Each row was made from one walk, in order. Every step used is in the known rows, and no mark comes twice. Write each row's walk.
Known rows:
deki/bovuv/depe/menem: -7.1,-3.4,-6.3,0.1,-1.7,-3.5,-1.9,12.6,-2.5,-3.7,11.9,29.2,13.5,-10.2,2.5,-5.9,7.3,1.8,-6.2,-18.0
deki/bovuv/depe: 0.9,9.3,5.9,-17.4,-1.3,-0.5,-2.6,14.4,2.4,-0.4,4.2,12.9,-0.2,-7.9,1.9,-12.7,-6.6,-2.4,-6.7,-8.5
situkaz/sanir/firin: 8.6,9.5,14.1,-36.5,-2.4,2.1,9.5,-1.1,14.9,21.3,4.9,4.6,31.7,-13.9,-2.2,29.5,-40.9,-12.4,2.3,-2.6
situkaz/bovuv/firin/sanir/deki: -1.6,12.5,2.2,22.3,17.6,11.6,8.2,-22.0,-3.5,-10.8,-11.1,-13.2,-29.4,4.6,-4.9,-8.1,17.0,7.9,1.7,5.7
deki/bovuv: 2.1,17.3,27.6,-2.7,-2.0,5.3,0.0,8.5,-3.2,-13.2,-2.1,4.4,0.3,-10.3,-2.0,-12.8,-2.2,-12.8,-3.2,-1.6
sanir/deki/bovuv/firin: 2.5,27.1,21.6,12.7,13.4,4.0,-2.4,-5.5,4.7,-2.1,-6.0,-7.9,-73.6,4.2,-3.1,-9.7,-11.9,-1.7,3.7,2.3
sanir/situkaz/bovuv: 4.1,-5.6,1.7,-40.7,-8.6,-4.3,2.6,5.4,-7.0,-3.5,-21.9,-12.2,34.3,3.6,4.9,25.0,6.0,6.6,2.2,-2.4
bovuv/depe/menem/situkaz/sanir: -2.5,-15.7,-15.2,3.3,-5.7,-9.3,-0.4,10.2,8.4,17.9,2.7,19.2,23.0,-2.5,3.9,19.0,-7.6,-7.3,0.5,-13.8
menem/depe/bovuv: 0.9,-19.2,-12.6,39.0,-11.9,-14.8,4.6,14.0,-31.4,5.0,-4.0,-14.0,5.0,-12.4,13.2,-17.2,-21.4,0.1,-3.0,12.4
firin/sanir/deki/bovuv: -3.5,17.3,14.1,-9.3,4.1,11.6,0.6,-17.2,20.9,-10.9,16.4,-2.9,-18.0,0.0,-7.2,-12.6,0.4,-12.3,0.7,1.4
bovuv/depe/menem/situkaz: 0.2,-15.5,-17.6,17.0,-3.4,-12.1,-3.1,16.5,-5.3,10.1,4.0,13.8,26.0,2.7,-0.5,5.6,-2.4,-7.4,-4.9,-13.7
sanir/situkaz: 10.5,-1.9,11.3,-37.2,-14.8,-9.7,-6.3,9.6,-8.3,4.7,-9.4,-21.1,36.7,2.8,0.5,23.3,-26.8,5.4,7.0,5.2
sanir/deki: 7.5,14.0,7.2,8.7,8.7,-7.4,-1.0,-0.6,5.9,13.7,-7.7,-21.3,-28.5,0.0,-3.0,17.5,-37.2,-13.0,3.9,-9.5
sanir/deki/bovuv/depe: 0.0,13.9,-3.2,-15.9,8.4,-3.7,-3.3,4.4,19.7,10.2,4.3,3.9,-43.8,1.6,2.2,2.2,-19.1,-7.2,-2.5,-16.2
bovuv/firin/sanir/deki: 5.3,17.4,12.0,26.3,11.4,6.7,-1.4,-20.8,-4.7,-1.8,3.3,-25.4,-34.6,5.5,-11.0,-10.1,-17.5,9.5,7.3,15.6
deki/bovuv/firin: 3.6,23.3,33.2,16.6,4.2,8.2,-1.7,3.4,-15.1,-15.3,-7.3,-1.5,-31.6,-4.8,-3.6,-24.7,0.3,2.9,0.5,11.8
firin/sanir/situkaz: 5.0,-4.0,9.9,-39.5,-15.1,1.6,-3.6,-8.1,-1.0,-6.9,9.1,-18.9,56.9,3.3,-5.3,8.3,-10.6,7.3,6.5,14.6
firin/sanir/situkaz/bovuv/depe/gulina: -2.4,-24.9,-31.8,-29.1,-3.4,4.9,-3.8,-7.5,4.8,-1.7,4.5,4.3,61.9,2.2,-0.5,18.1,40.5,18.0,-3.7,-2.2
sanir/deki/bovuv/depe/gulina: -1.2,4.2,-16.8,6.6,13.0,-0.6,-9.1,3.9,20.1,13.9,6.0,12.2,-38.6,-1.8,0.0,11.1,5.9,-5.3,-5.9,-20.4
depe/bovuv/firin: 7.2,1.4,16.2,29.5,8.0,-1.2,1.0,6.8,-38.1,3.9,-23.7,-24.5,-10.2,-4.0,9.8,-20.1,-31.1,15.1,5.4,19.9
deki/bovuv/firin/sanir/situkaz: 0.3,11.9,27.8,-24.5,-8.6,12.7,-4.1,-9.9,-4.2,-22.1,6.5,-4.6,2.1,4.8,-5.3,-21.9,14.5,16.0,5.4,23.5

Write each row's walk:
5.7,0.8,7.2,-21.5,-3.0,-1.6,1.9,1.0,-18.1,-6.2,-26.2,-16.5,5.9,7.8,2.9,13.7,7.4,20.4,5.5,9.3
sanir/situkaz/bovuv/firin
-0.3,19.9,30.4,11.1,2.4,17.2,-0.6,-10.4,-9.5,-24.3,7.7,0.4,-13.1,-3.8,-8.8,-35.8,14.4,5.8,0.3,19.5
deki/bovuv/firin/sanir
-4.9,10.2,-3.8,-22.0,4.6,6.8,-1.5,-12.4,24.9,-2.1,21.8,3.2,-16.4,1.6,-3.9,-11.6,-2.0,-3.6,-2.0,-4.8
firin/sanir/deki/bovuv/depe
2.5,-3.4,-7.8,-0.4,3.1,-2.5,5.9,15.0,2.1,0.4,-17.2,2.9,9.0,7.7,2.0,-0.4,22.3,-17.6,-10.1,-8.1
menem/situkaz/bovuv/depe
3.7,-9.4,10.6,-10.4,-4.4,3.4,-2.3,-6.8,-27.3,-3.8,-8.9,-27.5,21.5,5.6,8.1,-18.4,-17.0,28.1,10.3,32.1
depe/bovuv/firin/sanir/situkaz
0.1,-13.0,-20.8,16.3,-0.6,-13.9,-2.4,12.8,-13.8,14.2,6.6,11.5,32.0,-8.8,1.4,11.1,-18.1,8.5,-2.5,-19.0
bovuv/depe/menem
2.8,10.8,5.6,3.2,5.3,4.1,0.6,-17.4,11.8,0.6,11.0,-19.2,-3.0,0.6,-9.0,3.6,-20.5,-8.7,3.7,1.6
firin/sanir/deki
-0.9,-7.7,0.6,-40.1,-9.9,6.5,4.0,-11.7,1.0,-15.1,-2.1,-10.8,55.6,3.5,-1.6,8.7,19.1,8.3,2.9,7.7
firin/sanir/situkaz/bovuv
0.0,-24.6,-13.8,13.8,-18.1,-8.1,0.6,-2.6,-32.1,-3.2,5.1,-23.2,8.1,2.1,9.9,-24.2,-6.5,27.3,4.9,35.3
menem/depe/bovuv/firin/sanir/situkaz
3.6,-19.2,-25.8,66.1,-7.4,-10.8,-5.2,9.8,-21.4,5.4,6.9,-1.0,10.6,-15.8,-3.8,6.5,15.2,-5.8,-8.1,0.7
menem/depe/gulina
-8.1,-9.2,-0.7,41.1,4.6,9.6,7.9,-10.0,-13.0,-20.9,-3.9,12.2,17.1,6.6,-7.4,-12.3,49.6,-4.6,-2.0,5.7
depe/menem/situkaz/bovuv/firin/sanir
7.2,-12.1,-25.7,23.3,7.2,-6.5,-10.6,14.3,-8.8,19.4,0.3,3.4,25.9,-10.7,-2.5,15.8,-1.5,4.9,-7.2,-14.2
bovuv/depe/gulina
-8.9,-25.0,-28.8,-37.5,-10.2,-1.2,2.0,-8.9,1.1,-6.5,9.4,10.9,67.6,3.2,2.2,14.1,26.7,20.7,0.0,-6.2
firin/sanir/situkaz/bovuv/depe/menem
7.8,4.1,16.3,-14.1,-7.8,4.7,-5.1,-12.2,-15.9,-8.0,1.5,-25.1,18.2,7.8,-7.8,-5.4,-9.1,23.8,9.8,26.9
bovuv/firin/sanir/situkaz
-0.1,10.6,7.1,22.3,12.9,11.8,7.7,-15.0,6.9,-13.0,-13.7,-12.2,-38.1,18.2,-7.3,-11.8,31.8,-13.8,-0.8,11.1
menem/situkaz/bovuv/firin/sanir/deki
-6.4,-5.2,-2.9,0.4,-4.3,-1.8,-1.9,15.8,4.4,-4.7,10.0,31.0,7.4,0.2,0.9,-10.3,20.4,-13.0,-8.2,-12.6
deki/bovuv/depe/menem/situkaz
-1.3,9.0,7.0,-27.1,-0.2,1.3,0.8,2.6,41.3,15.3,-2.5,9.2,-48.7,7.6,5.2,11.4,-7.4,-25.2,1.1,-7.1
menem/situkaz/sanir/deki/bovuv/depe
2.8,-13.5,-7.8,57.2,-6.1,-12.2,3.1,9.5,-42.1,2.5,-8.0,-19.6,-21.3,-7.2,10.7,-27.4,-18.5,14.0,0.1,23.7
menem/depe/bovuv/firin
-11.4,-0.6,-14.5,-5.0,4.2,4.6,-0.7,-14.2,20.9,-3.2,27.8,18.8,-3.9,0.1,-3.6,-5.9,8.7,0.3,-1.6,-12.8
firin/sanir/deki/bovuv/depe/menem
-3.1,12.6,2.5,-31.6,3.5,0.4,1.0,-3.9,36.1,18.4,0.7,9.7,-45.4,-6.3,8.5,18.8,-26.3,-6.9,4.7,-14.0
situkaz/sanir/deki/bovuv/depe
-5.5,-11.1,-4.2,31.5,1.6,-1.0,8.5,7.0,-9.1,-10.3,-13.4,16.2,24.7,1.7,-1.5,8.1,34.7,-20.4,-5.2,-12.0
depe/menem/situkaz/bovuv
-9.1,-6.0,-0.9,-12.2,-6.9,1.2,0.7,9.4,18.5,1.6,8.0,35.5,3.9,-4.4,6.1,1.8,15.3,-12.4,-2.9,-13.0
deki/bovuv/depe/menem/situkaz/sanir
-6.8,1.3,-10.3,-0.5,5.0,-5.2,-2.7,6.1,22.9,6.0,8.7,20.2,-39.7,10.1,1.0,3.5,6.7,-17.4,-4.1,-19.4
sanir/deki/bovuv/depe/menem/situkaz
-4.1,-12.1,-22.1,0.9,1.2,-11.4,-0.5,3.6,23.0,25.8,4.0,14.2,-13.1,4.2,4.2,28.6,-15.5,-9.5,2.7,-19.5
bovuv/depe/menem/situkaz/sanir/deki
1.0,20.5,28.8,-1.7,4.1,8.7,1.7,-6.5,27.1,3.0,-11.4,-1.7,-72.6,10.0,0.1,1.6,-2.4,-21.5,6.9,9.2
menem/situkaz/sanir/deki/bovuv/firin
-6.7,-15.0,-28.4,14.3,7.0,-7.3,7.3,7.9,-11.3,2.6,-8.3,20.4,30.5,-8.3,4.9,11.6,18.1,6.8,-7.2,-25.5
situkaz/bovuv/depe/menem
